Known rows, with every step that occurs:
mifa > kipif > diropuz > vunib: [-0.28 -0.05 -0.03  0.26 -0.10  0.15  0.07 -0.09  0.18 -0.25  0.22  0.07
  0.12 -0.03 -0.21 -0.15 -0.09 -0.06  0.14  0.13  0.19]
diropuz > vunib: [ 0.06 -0.05 -0.08  0.10  0.01  0.03 -0.08  0.02  0.07 -0.12  0.09 -0.10
  0.06 -0.13 -0.14 -0.08  0.02 -0.10  0.26  0.09  0.15]
rilef > mifa > kipif > diropuz > vunib: [-0.26  0.07  0.07  0.34 -0.24  0.12 -0.05 -0.05  0.21 -0.14  0.04  0.11
  0.29  0.03 -0.27 -0.19 -0.25  0.07  0.15  0.23  0.15]
luzo > kipif: [ 0.11 -0.07 -0.09  0.12 -0.01 -0.10  0.12  0.12  0.02  0.17 -0.02  0.06
  0.16  0.08  0.03  0.03  0.08 -0.07  0.11 -0.02 -0.04]
diropuz > vunib > mifa > kipif > vamon: [ 0.05 -0.01  0.19  0.13 -0.08  0.07 -0.02  0.17  0.14 -0.23  0.27 -0.03
  0.22  0.30 -0.29 -0.12 -0.19 -0.10  0.22 -0.06  0.10]
mifa > rilef > diropuz > vunib: [-0.16  0.14 -0.13  0.11 -0.07  0.13  0.00  0.11  0.00 -0.02  0.15 -0.03
  0.00  0.01 -0.17  0.00 -0.11  0.03  0.35 -0.09  0.01]
vunib > diropuz > rilef > mifa > kipif: [-0.09  0.15  0.13  0.05 -0.34  0.21 -0.17 -0.16 -0.10 -0.05  0.13  0.31
  0.26  0.33 -0.07 -0.17 -0.26  0.10  0.12  0.28 -0.09]
luzo > vunib > mifa: [ 0.14 -0.05  0.05  0.04 -0.09 -0.16  0.01  0.13 -0.13  0.07 -0.12  0.10
  0.21  0.18  0.12 -0.01  0.03  0.02  0.03 -0.05 -0.13]
rilef > diropuz > vunib: [-0.09  0.02 -0.14  0.07 -0.03  0.16 -0.06  0.06 -0.09 -0.06  0.15 -0.19
  0.11  0.03 -0.21 -0.03 -0.02  0.02  0.26  0.14 -0.04]
rilef > diropuz: [-0.13  0.05 -0.07 -0.01 -0.06  0.13  0.02  0.05 -0.16  0.06  0.05 -0.07
  0.05  0.15 -0.06  0.05 -0.04  0.13  0.01  0.05 -0.17]
diropuz > rilef > mifa: [ 0.09  0.14  0.08  0.09 -0.24  0.01 -0.10 -0.15  0.01  0.00 -0.17  0.26
  0.12  0.10 -0.08 -0.06 -0.16  0.08  0.33  0.15  0.01]
diropuz > vunib > vamon: [ 0.17 -0.06 -0.08  0.07  0.02  0.01 -0.24  0.14  0.18 -0.12  0.07 -0.10
  0.26 -0.06 -0.14 -0.08 -0.01 -0.07  0.14  0.10  0.19]
kipif > diropuz > vunib: [-0.13 -0.05 -0.02  0.16  0.00  0.15  0.03 -0.10  0.24 -0.19  0.11  0.03
 -0.01 -0.17 -0.18 -0.10 -0.10  0.01  0.24  0.10  0.15]
luzo > kipif > diropuz > vunib: [ 0.00 -0.14 -0.11  0.27 -0.03  0.06  0.14  0.02  0.26 -0.02  0.11  0.08
  0.13 -0.09 -0.16 -0.07  0.00 -0.04  0.35  0.08  0.11]
kofil > vamon: [ 0.00 -0.02  0.04 -0.07 -0.17 -0.04  0.03 -0.03 -0.02 -0.01  0.12 -0.03
 -0.11  0.11  0.00 -0.02  0.01 -0.10  0.13 -0.08 -0.14]
kipif > luzo > vunib > diropuz > rilef: [ 0.02  0.03 -0.12  0.00 -0.21  0.11 -0.02 -0.13 -0.03 -0.07  0.23  0.39
  0.07  0.42  0.17 -0.12  0.13  0.07  0.38  0.20 -0.10]
kofil > luzo: [-0.06 -0.12 -0.09 -0.06 -0.08 -0.02  0.08 -0.16 -0.07 -0.07 -0.13 -0.07
  0.01  0.05 -0.02  0.04  0.16  0.00  0.07 -0.02  0.01]
diropuz > vunib > mifa > kipif > luzo: [ 0.06 -0.01  0.11  0.23 -0.12 -0.07  0.00  0.25 -0.05 -0.21  0.31 -0.10
  0.28  0.33 -0.27 -0.10  0.10 -0.08  0.16  0.08  0.08]
diropuz > rilef: [ 0.10  0.02 -0.04  0.01 -0.09  0.05  0.03 -0.18 -0.03 -0.12  0.01  0.20
 -0.03  0.03  0.00 -0.02  0.00 -0.03  0.32  0.07  0.04]
luzo > kipif > diropuz > vunib > mifa > rilef: [ 0.06 -0.03  0.10  0.28 -0.07 -0.07  0.17  0.23  0.23  0.01  0.09  0.19
  0.13 -0.01 -0.17  0.01 -0.14 -0.01  0.38 -0.24  0.04]
diropuz > rilef > mifa > kipif: [-0.06  0.15  0.05  0.19 -0.32  0.01 -0.05 -0.14 -0.05 -0.07 -0.07  0.29
  0.27  0.23 -0.10 -0.12 -0.16  0.00  0.22  0.21  0.05]
mifa > rilef > diropuz: [-0.21  0.18 -0.06  0.04 -0.07  0.08  0.08  0.10 -0.08  0.11  0.05  0.09
 -0.06  0.14  0.00  0.10 -0.14  0.15  0.10 -0.18 -0.15]
luzo > kipif > vamon: [ 0.11 -0.05 -0.01  0.08 -0.01  0.01  0.16  0.13  0.26  0.11  0.09  0.15
  0.08  0.27 -0.02  0.04 -0.04 -0.03  0.24 -0.11 -0.02]

Rows:
[-0.16 -0.16 -0.04  0.18 -0.38 -0.02  0.25 -0.31 -0.11 -0.24 -0.10  0.42
  0.26  0.34  0.04 -0.03  0.09  0.02  0.30  0.03 -0.02] => kofil > luzo > vunib > mifa > kipif > diropuz > rilef
[-0.33  0.11  0.14  0.26 -0.27  0.09  0.04 -0.07  0.14 -0.03 -0.05  0.22
  0.23  0.14 -0.14 -0.10 -0.28  0.15 -0.10  0.11  0.01] => rilef > mifa > kipif > diropuz
[-0.05 -0.02 -0.13  0.14 -0.10 -0.12  0.08  0.09  0.05  0.02  0.02  0.17
  0.09  0.29  0.16 -0.03  0.23  0.00  0.15  0.04 -0.01] => kipif > luzo > vunib
[-0.06  0.04  0.18  0.19 -0.06  0.03  0.04  0.10  0.20 -0.16  0.10  0.15
 -0.03 -0.09 -0.20 -0.02 -0.25  0.05  0.28 -0.21  0.08] => kipif > diropuz > vunib > mifa > rilef
[-0.20  0.13 -0.04  0.34 -0.34 -0.16  0.01  0.12  0.02  0.08 -0.04  0.26
  0.41  0.50  0.06 -0.14  0.08  0.06  0.06  0.14  0.01] => rilef > mifa > kipif > luzo > vunib
[-0.26 -0.17 -0.01  0.17 -0.29 -0.07  0.24 -0.13 -0.08 -0.13 -0.13  0.22
  0.30  0.30  0.05 -0.02  0.08  0.06 -0.02 -0.05 -0.08] => kofil > luzo > vunib > mifa > kipif > diropuz
[-0.05  0.17  0.13  0.02 -0.11  0.01  0.07  0.24 -0.21  0.11  0.03  0.04
  0.05  0.23 -0.08  0.12 -0.20  0.18  0.04 -0.26 -0.24] => vunib > mifa > rilef > diropuz
[-0.24  0.02 -0.10  0.10 -0.21  0.07  0.00  0.04 -0.06 -0.03  0.32  0.23
  0.24  0.52  0.14 -0.14  0.14  0.02 -0.06  0.16 -0.09] => mifa > kipif > luzo > vunib > diropuz
[ 0.09  0.10  0.20  0.04 -0.04 -0.11  0.03  0.20 -0.03  0.04 -0.02  0.12
  0.00  0.09 -0.02  0.08 -0.15  0.05  0.01 -0.32 -0.09] => vunib > mifa > rilef
[ 0.03 -0.07  0.17  0.14 -0.03  0.07  0.00  0.05  0.12 -0.18  0.09 -0.02
  0.08 -0.08 -0.25 -0.06 -0.16  0.07  0.20  0.02  0.05] => kipif > diropuz > vunib > mifa
[-0.07  0.13 -0.12  0.10 -0.05  0.10 -0.15  0.25  0.09 -0.01  0.13 -0.03
  0.20  0.06 -0.14  0.01 -0.15  0.07  0.23 -0.08  0.05] => mifa > rilef > diropuz > vunib > vamon
[ 0.09  0.01  0.05  0.06 -0.06  0.09 -0.07  0.20 -0.21 -0.04  0.12 -0.24
  0.22  0.11 -0.28 -0.01 -0.09  0.09  0.20  0.07 -0.14] => rilef > diropuz > vunib > mifa
[ 0.13  0.06  0.13  0.11 -0.03 -0.09 -0.05  0.23  0.04 -0.09  0.08 -0.01
  0.06 -0.02 -0.16 -0.01 -0.13 -0.06  0.29 -0.21  0.07] => diropuz > vunib > mifa > rilef
[-0.23  0.03  0.00  0.18 -0.19  0.15  0.18 -0.28  0.09 -0.24  0.14  0.36
  0.03  0.12 -0.06 -0.08 -0.11  0.00  0.22  0.11  0.09] => mifa > kipif > diropuz > rilef
[-0.04 -0.01 -0.10 -0.05 -0.42  0.09 -0.12 -0.34 -0.10  0.00 -0.21  0.36
  0.26  0.32  0.12 -0.12 -0.02  0.15  0.36  0.24 -0.13] => kofil > luzo > vunib > diropuz > rilef > mifa
[ 0.04  0.10  0.07  0.18 -0.16 -0.25  0.13  0.29  0.00  0.07  0.00  0.29
  0.08  0.39  0.12  0.04  0.08  0.06  0.18 -0.28 -0.08] => kipif > luzo > vunib > mifa > rilef
[-0.01 -0.02  0.03  0.14 -0.17 -0.15  0.05  0.14 -0.18  0.00  0.00  0.14
  0.35  0.32  0.09 -0.06  0.05 -0.05 -0.08 -0.02 -0.07] => luzo > vunib > mifa > kipif
[-0.08 -0.02  0.06  0.23 -0.28  0.01  0.18 -0.16 -0.04 -0.19  0.03  0.47
  0.25  0.29  0.05 -0.08 -0.07  0.02  0.25  0.06 -0.03] => luzo > vunib > mifa > kipif > diropuz > rilef
[-0.21  0.03 -0.01  0.03 -0.49  0.19 -0.03 -0.33  0.08 -0.11  0.00  0.49
  0.32  0.64  0.05 -0.17 -0.16  0.10  0.38  0.17 -0.07] => kofil > luzo > vunib > diropuz > rilef > mifa > kipif > vamon
[-0.09  0.13  0.00  0.09 -0.18 -0.06  0.10  0.23 -0.21  0.16 -0.05  0.19
  0.17  0.30  0.11  0.09 -0.08  0.15  0.13 -0.24 -0.25] => luzo > vunib > mifa > rilef > diropuz
